What can hang from each mark:
Z865: Z235
Z235: Z435 Z733 Z865
Z818: Z918
Z733: Z26 Z553
Z553: Z733
Z389: Z976
Z918: Z435 Z818
Z26: Z733
Z976: Z389
Z435: Z235 Z389 Z918

Each row was made from one small tree. The marks that hang from a mark follow it in brackets, in the order of their numbers. Every link used is in the known rows. Write each row's tree.
Known rows:
Z818[Z918[Z435]]: [ -3  15 -23  10  -2   1  21 -11  10  10  16   3 -16 -11   6   9   7  -2
   9  -2 -43  16  -5  -9  21]
Z389[Z976]: [ -3  18  -6  -1   4 -38  14 -16  -5  25 -18   8  -9 -20  -7   7  10 -36
  -2   3  -4  -9   0   2 -16]
Z865[Z235[Z435]]: [ -7   5  -6   9   5 -21   4  26   7  -3  -4  -6  -1  -3  17 -10   5  -1
  12   3   5 -15  -4  11 -11]
Z435[Z235[Z865] Z918[Z818]]: [  4  13  -3 -10 -13 -14 -12 -27   6  21  -3   8  21  16  51   2  -9 -13
   2   0  39   6  -3 -12   6]
Z235[Z733]: [  7 -18   1   7   7 -20   4  22   6  15  10  14  -5   4  -4  12   3  14
 -18   5 -19   9  -2   4   2]
Z865[Z235[Z435[Z389[Z976]] Z733[Z26]]]: [ -8  -7  24  11  18  -6   2  28 -11 -21   8 -10 -16  -2 -28 -11  11  23
  -2  21  -6 -18 -10  14 -12]
Z918[Z818]: [  0   9   0   1  -6 -12   9 -12   7  11  15  20   7   5  13   7  -6   3
  -7   6  17  10  -2  -1  -3]
Z865[Z235[Z435[Z918] Z733[Z553]]]: [ 15  -8  18  12  17 -19 -10  27   6 -19  -5   3   8   0   7  -7   3  11
  14  -1  -6 -12   8  21  27]
Z553[Z733[Z26]]: [-14 -15   1   0   2  32   7  23  10  26   4   3  -3  -1 -11   8   8  43
 -37  -1 -13  -5   2 -17 -14]
Z235[Z435 Z733[Z26] Z865]: [-11  -7  -9  15  19 -30  -4  31  -4 -20  -2 -20   3 -16 -19 -14   7   8
 -20  -8  15 -26  -6  -7 -39]
Z918[Z435[Z235[Z733 Z865] Z389[Z976]]]: [  2   9   1  -6 -13  10 -20   1 -20  -7  -2  -5  -9 -18 -10   3  -3 -34
  18  -5  -8   7 -12  -8  -8]
Z918[Z435[Z389] Z818]: [ -2  19   5   5 -16  41  -5 -22  -3 -16  26   9  11   0 -17  10  -8  13
   9  10  -2  20 -15  -2  14]
Z435[Z235]: [ -6  -3 -12 -25 -10 -12  10  11   5  34   3   9  -8  18  30   5   0 -11
  -1  -6   5   7  12  -3  -9]
Z976[Z389]: [ -4  -3 -13   6   0  -6  20 -18  14   5 -12  -3  14 -12   9  -6   8  28
 -18  -1  10   7 -16 -13 -21]
Z865[Z235[Z733]]: [ 11 -23   9  12   7 -21   0  47   8  12   9  19 -15  14  17   4   3  20
  -1  12 -15   9  -1   8  10]
Z918[Z435[Z235[Z865] Z389] Z818]: [ -3  18  -3 -10 -26  34 -18 -16  -8 -17  15   1  10   3  12  -1 -16 -13
  19  -4  24  16  -9 -13  -3]
Z26[Z733[Z553]]: [ -3 -15   4 -13  -4  23  21   1  10  -4 -28  14 -10  -7 -12   7   3 -45
 -18 -17  11  -7  41  -3   6]
Z435[Z235[Z733] Z389[Z976] Z918]: [  9  -5  24 -13  -2   5  -5 -33  -9  24   5   4   1  13   0  13   3   0
  -5  21 -13  10  -9  12  22]
Z818[Z918[Z435[Z389]]]: [ -4   9 -17  13  -3  29  20 -31   8   2  17  -7 -12  -2 -10   8   4  14
   6  10 -43  18  -9  -1  24]
Z733[Z553]: [  6   0  -8  -7   7 -14  15   2   7   7 -24   8  -1  -1  -7   0   0 -12
   2 -17   1  -8  30   8   4]
Z553[Z733]: [ -4 -12  -5   5  -4  25  -4   3  12  26  -5   6   8 -11   3  11   1  17
 -26  -6 -13   1  -4  -9  -7]
Z865[Z235[Z435[Z389] Z733[Z26 Z553]]]: [ -1 -20  23   6  20  11   2  41  -3 -36   4  -9 -10  12 -30 -17   3  38
   3   5  -2 -18  14  18   3]
Z235[Z733[Z26 Z553] Z865]: [  6 -18  -2   5  20 -26   2  36  -2 -11 -20   1  -7  -1 -21  -9   3   9
 -16 -16  11 -16  23  -8 -14]
Z733[Z26 Z553]: [ -6  -2  -2 -14  13  -7  25  22   3   6 -15   4 -12  12 -24  -4   9  16
 -11 -12   1 -14  34  -2  -3]

Which tree is each row?
[  1   6   0  -4  -7  14  10 -18  -9   1  26   5 -29  -8  -4   9   3 -10
  15   6 -46  23 -10  -2  22] | Z818[Z918[Z435[Z235[Z733] Z389[Z976]]]]
[ 11 -24   3 -12   0   8  -9   2  -5  -8 -18  -5  -1  16  -4  -9 -13  -7
   0 -12  15  -2  21   5  -3] | Z435[Z235[Z733[Z553] Z865] Z389]
[ -7  -9 -15 -12 -10  10  -1 -18  -1  15 -17 -15   3  19  12  -7  -7  -8
  -4  -1  22  -2   3  -1 -20] | Z435[Z235[Z865] Z389]
[ -6   8 -25   0 -11  22   8 -27   2   2   7 -14 -13   2  14  -2  -2 -10
  16  -3 -20  15  -5 -11  11] | Z818[Z918[Z435[Z235[Z865] Z389]]]
[  3  10   9 -21 -15  -3  -1 -23   9  29  18  21  14  25  46  12  -6   6
   0   9  19  16   1  -3  23] | Z435[Z235 Z918[Z818]]
[ -6  19  -9  -9 -11  16  17 -35  -6  10  16  -3 -25  -9   2   5   4 -21
  20   4 -35  16  -5  -4  17] | Z818[Z918[Z435[Z235 Z389[Z976]]]]
[-12 -10   4   5  18 -16   9  36   0 -12  19  -7  -4  -6 -25  -3  10  28
 -22   1  -8 -14  -6   2 -20] | Z235[Z435 Z733[Z26]]
[  5  16  25 -14 -19  24 -15  -6 -19 -16  37  20  -7  -7  -8  12 -11 -13
  19   6  -4  25 -15  -4  11] | Z918[Z435[Z235[Z733] Z389[Z976]] Z818]
[ -5   8 -17 -11 -20  28 -13  -3  -6  -2  -5 -14   2   2   4   0  -6 -13
  17  -8   2   8  -4 -12  -7] | Z918[Z435[Z235[Z865] Z389]]
[ -3  16   8 -18 -27  45  -7 -11  -6  -9  33  10   4  13   8   8 -13   5
  18   3   6  27  -8  -8  12] | Z918[Z435[Z235 Z389] Z818]
[ -7 -15  11  10  16 -18   3  60   1 -12  17  -1 -14   6  -2  -9  10  34
  -6   9  -6 -12  -5   6 -11] | Z865[Z235[Z435 Z733[Z26]]]
[ -2  33  12   3 -15  25  -5 -35 -13 -16  15  10   3 -19 -24  10  -5 -16
  16  10   0  13 -18  -1   6] | Z918[Z435[Z389[Z976]] Z818]
[  9  -2  12  -4   0  -9 -16 -37 -11  15 -16  -6   8   3   6   3   0 -16
  -4  14   5  -1 -10   4   6] | Z435[Z235[Z733 Z865] Z389[Z976] Z918]
[ -3   3   7  15   6  12  -2 -16   8  -4  -6 -18  16  12   6  -8   5  25
   7  23  -1 -12 -11  21  15] | Z865[Z235[Z435[Z389 Z918]]]
[  8 -24  18   0  17 -16   7  65   4  -3   4  18 -24  21  -6  -4   7  33
  -1   1 -10  -3  24   4  13] | Z865[Z235[Z733[Z26 Z553]]]
[ -8  11 -14  22   7   1  -9 -53   4 -11 -29 -38  37 -11  -9 -12   1  -2
  -8   7  21 -26 -16   9 -11] | Z235[Z435[Z389 Z918] Z865]
[ -6  23 -11 -12 -17  12 -13 -18 -17  -1 -15 -12  -5 -17  -5  -1  -2 -46
  23  -9   3   1  -7 -10 -14] | Z918[Z435[Z235[Z865] Z389[Z976]]]
[  1   3  16 -16 -15  29  -2 -47   5  19  21   8  19  36  24  10  -9  23
  -3  22  19  18  -4   5  27] | Z435[Z235 Z389 Z918[Z818]]
[ 13   1  -2  17  20 -28 -17  -5   2 -27 -28 -16  28 -24  -7 -11  -2 -17
   1 -18  14 -26   8   8   2] | Z235[Z435[Z918] Z733[Z553] Z865]
[ 16 -15  -7  11  14 -32  -6  20   1 -10 -27   5   2 -12  -8  -5  -5 -18
  -4 -20   9 -10  19   0  -7] | Z235[Z733[Z553] Z865]
[  4 -17 -10  -9  -4 -28  -9  25   0  17  -4   6  -5   7  28   0  -6 -15
  -6 -11  11   4   2  -9 -19] | Z435[Z235[Z733 Z865]]
[  8  -4  -9  13  17 -34 -12  16  -2 -37 -27 -15  14 -31 -15 -17  -6 -28
   3 -28  18 -27  11   7 -22] | Z235[Z435 Z733[Z553] Z865]
[  4   0  -7  25  15 -31 -19  -9   5 -11 -14 -18  28 -20   4  -4   2  -6
 -10  -2   9 -18 -17   4 -10] | Z235[Z435[Z918] Z733 Z865]
